Each row was made from one small tree. The marks that hang from a mark follow it in brackets, in the order of their numbers. Every link used is in the known rows. Write each row's tree.
Known rows:
K_395{K_563}: [-1.514  0.269 -2.164 -1.457  1.829 -0.574 -0.540 -1.613 -2.833 -2.974
  1.691  4.399  1.175 -1.911  1.808 -0.025 -1.164 -0.999]
K_652{K_433{K_673}}: [ 0.440 -0.638  0.481 -1.317  0.113  0.134 -1.410 -1.722 -0.040  1.127
 -0.584 -2.715 -0.016  2.685 -1.706 -2.202 -0.665  1.827]
K_433{K_652 K_673}: [-1.185 -0.502  2.657  2.870 -0.917 -0.605 -4.129 -1.420 -1.605 -1.801
 -3.278 -2.485  2.258  2.917 -1.292 -1.469  0.928  0.735]
K_395{K_433{K_652 K_673} K_563 K_985}: [-1.346 -0.067  0.823  3.448 -3.823 -1.078 -0.445  0.513 -2.708 -3.927
 -1.561  1.017 -0.198 -0.725 -0.994  1.628 -1.435 -2.282]
K_985{K_652{K_433{K_395 K_673}}}: [ 1.473  0.124 -0.047 -2.452  0.603  0.975 -0.427 -1.680  0.024  4.486
  0.951 -5.784 -1.306 -0.453 -1.417 -0.788 -0.744  0.454]
K_652{K_433{K_395}}: [ 1.103  1.015  0.179 -3.645  2.164  1.803  0.710 -0.251 -0.006  3.295
  3.589 -0.972  0.043 -0.873  0.568 -0.641  0.025  0.816]
K_433{K_395{K_652 K_985} K_673}: [ 0.562  2.463  2.362  5.444  0.449  0.120 -2.853  2.933  0.939 -2.518
 -0.582 -0.835 -0.968 -0.648 -1.480  0.659  3.031 -0.926]
K_652{K_433 K_985}: [-0.510 -0.631 -0.628 -3.130  1.872  1.139  1.090 -1.182  2.445  1.395
  0.027  0.747 -0.619  1.833 -1.263 -2.043 -0.870  3.871]
K_985{K_652{K_433{K_395{K_563} K_673}}}: [ 0.679 -0.327 -0.968 -2.244 -0.481  1.002  1.688 -1.651 -2.549  4.112
  3.133 -4.054 -1.022 -2.171  0.166  0.374 -1.768 -0.927]
K_673{K_652{K_433{K_395{K_563}} K_985}}: [ 0.166 -1.747  0.079 -2.270 -0.485  1.569  3.634  0.906  1.203  5.282
  3.836  1.535  2.414  0.788  2.232  0.645  0.322  1.693]
K_433{K_395 K_652}: [-0.363  1.174  2.208  0.658  1.153  1.225 -1.987  0.169 -1.428  0.332
  0.964 -0.722  2.263 -0.803  1.157  0.126  1.949 -0.203]
K_673{K_433{K_395} K_652}: [ 2.118 -1.412  1.615 -3.355  2.440 -0.716 -1.483 -0.814  1.148  3.695
  0.066 -1.898  3.125  2.351  2.809 -0.612  2.363  0.108]
K_652{K_433{K_395{K_563}} K_985}: [-0.473 -0.272 -1.151 -3.285  0.753  2.295  3.241  0.845 -0.661  4.297
  4.930  1.155  0.051 -2.060  1.733  0.299 -0.114  1.682]
K_395{K_563 K_652}: [-0.941  0.638 -1.802  1.425  1.209 -1.023 -0.163 -1.379 -1.196 -4.000
 -1.269  3.118  0.328 -0.254  1.413 -0.271  0.063 -1.353]
K_652{K_433{K_395{K_563} K_673} K_985}: [-0.546 -0.895  0.084 -0.762 -1.231  1.556  1.283  1.437 -0.842  5.183
  3.813 -1.934  0.570 -1.087  1.030 -0.407  0.570  1.906]
K_395{K_652 K_985}: [-0.221  2.151  0.762  3.311  2.028 -0.576 -1.238  0.272  1.504 -6.689
 -2.332  3.536 -2.148  0.385 -2.215  0.119  0.834 -0.488]
K_433{K_395{K_563} K_652{K_985} K_673}: [-2.006 -0.971  1.899  3.108 -2.312  1.115 -1.042  1.987 -2.332  2.191
  0.937 -1.533  3.067 -0.593  1.510  0.254  2.249  0.952]
K_652{K_433{K_395 K_673} K_985}: [ 0.344 -0.328  0.762 -1.227  0.061  1.562 -0.627  1.429  1.915  5.499
  1.643 -3.781  0.360  0.793 -0.680 -1.649  1.296  3.288]
K_673{K_652{K_433{K_395} K_985}}: [ 1.156 -1.252  1.201 -2.680  0.808  1.639  1.518  1.006  3.667  5.367
  1.649 -0.254  2.060  2.888  0.615 -0.633  1.172  2.893]

Write each row's tree:
[-0.753 -1.057  0.044  1.243 -2.293 -0.819 -3.109  0.002  2.275  0.703
 -5.638 -2.862  2.227  2.815 -0.813 -1.554 -0.294  1.890]
K_395{K_433{K_652{K_985} K_673}}
[ 0.634  1.905  1.599 -1.525  1.960  2.048  1.905  1.333 -0.097  0.367
  4.642  1.419 -2.247 -2.195 -1.566  0.956  0.307  0.264]
K_652{K_433{K_395{K_985}}}
[ 0.132  0.713 -4.148 -0.540  0.039 -1.680  0.633 -1.138  0.670 -2.580
 -2.551  2.485  0.290 -0.976  2.191  0.141 -1.864 -2.844]
K_395{K_433 K_563 K_652}
[-0.499 -0.790 -3.205  1.798 -2.019 -1.775 -0.808  0.699  2.493 -0.632
 -4.509 -0.334  0.800  0.988  0.963 -0.964 -0.750 -0.263]
K_395{K_433{K_673} K_563 K_652{K_985}}
[-1.383  0.518 -0.215  1.082 -1.781 -0.683  1.311  0.113 -2.489 -4.512
 -0.318  3.981 -0.724 -2.162 -0.293  2.305 -2.128 -2.598]
K_395{K_433{K_652} K_563 K_985}
[ 0.742 -0.338  0.360  1.632 -1.226 -2.592 -3.052  1.216  2.611 -2.469
 -3.066  1.425  1.552  2.681 -1.809  0.334 -0.803 -1.027]
K_395{K_433{K_673{K_652}} K_985}
[ 0.530  0.946  1.425  1.093  1.323  0.090  1.947  0.867 -1.402 -1.369
  1.320  0.646 -2.401 -2.231  1.866  1.567  2.256 -2.144]
K_673{K_433{K_395{K_563 K_652 K_985}}}
[-0.168 -0.052  1.475  3.528 -2.281  0.087  2.251  0.144 -0.881 -3.041
 -0.212  0.078 -3.416  1.259 -2.387  0.251 -0.171 -0.416]
K_395{K_563 K_652{K_433{K_673}} K_985}
[ 0.079 -1.156  2.923 -1.582  1.063  1.188 -0.525 -0.283  0.604  3.838
 -1.447 -3.638  1.428  1.438  1.577 -0.839  3.069  2.620]
K_673{K_433{K_395 K_652{K_985}}}
[-0.341  1.185 -4.299 -2.206  0.667 -1.478  1.524 -1.752 -1.069 -4.483
 -0.371  4.287 -2.887 -4.522 -1.067  2.291 -4.473 -3.322]
K_395{K_433 K_563 K_985{K_652}}
[ 0.615 -1.064  2.244 -0.889  0.819 -0.524  1.426  0.892 -1.773  0.194
  2.954  2.320  0.721 -0.700  2.270  2.142  1.758 -1.566]
K_673{K_433{K_395{K_563 K_985}} K_652}
[ 0.357 -0.403 -0.274 -0.596  1.076  0.806  1.822 -1.073  4.286  0.476
 -3.141 -0.532 -1.504  3.535 -1.518 -2.147  0.243  3.348]
K_395{K_652{K_433 K_985}}
[-0.469 -0.457 -0.114 -0.362 -1.496 -0.212  2.258 -2.093 -2.610 -1.890
  1.016 -0.450 -4.272 -1.201 -3.424  0.876 -2.923 -0.520]
K_395{K_563 K_985{K_652{K_433{K_673}}}}
[-0.433  0.383 -3.184  0.186 -1.280 -2.141 -0.603 -0.953 -1.437 -3.577
 -1.702  1.192 -2.479 -3.268 -1.932  1.720 -3.835 -3.047]
K_395{K_433{K_673} K_563 K_985{K_652}}
[ 1.153 -0.422  1.012  1.387 -0.605 -0.131 -0.821 -1.579  1.978  0.326
 -3.286 -4.036 -0.976  4.353 -1.804 -2.447  0.393  1.280]
K_395{K_652{K_433{K_673}}}
[ 0.246 -2.436  0.518 -2.851  1.021 -0.139  1.110  0.259  0.572  4.356
  1.387  0.438  3.189  1.291  3.997  0.250  2.239  1.179]
K_673{K_433{K_395{K_563}} K_652{K_985}}
[ 0.766  1.532 -0.555  3.898 -0.865 -1.983 -2.643  1.367  2.783 -4.532
 -5.038 -0.103 -1.529  1.014 -2.202 -0.165 -0.276 -1.443]
K_395{K_433{K_673} K_652 K_985}
[-0.813  1.187 -2.945 -1.420  0.311 -1.183  0.839  0.502 -1.529 -4.740
  1.372  6.066 -1.176 -3.862  0.173  1.986 -2.789 -2.662]
K_395{K_433 K_563 K_985}
[-0.178  1.110 -0.261  3.681 -0.636 -0.248 -1.771  1.375 -1.532  0.244
  0.962 -1.307  1.609 -1.326  2.280  0.131  2.044 -1.969]
K_433{K_395{K_563 K_652} K_673}
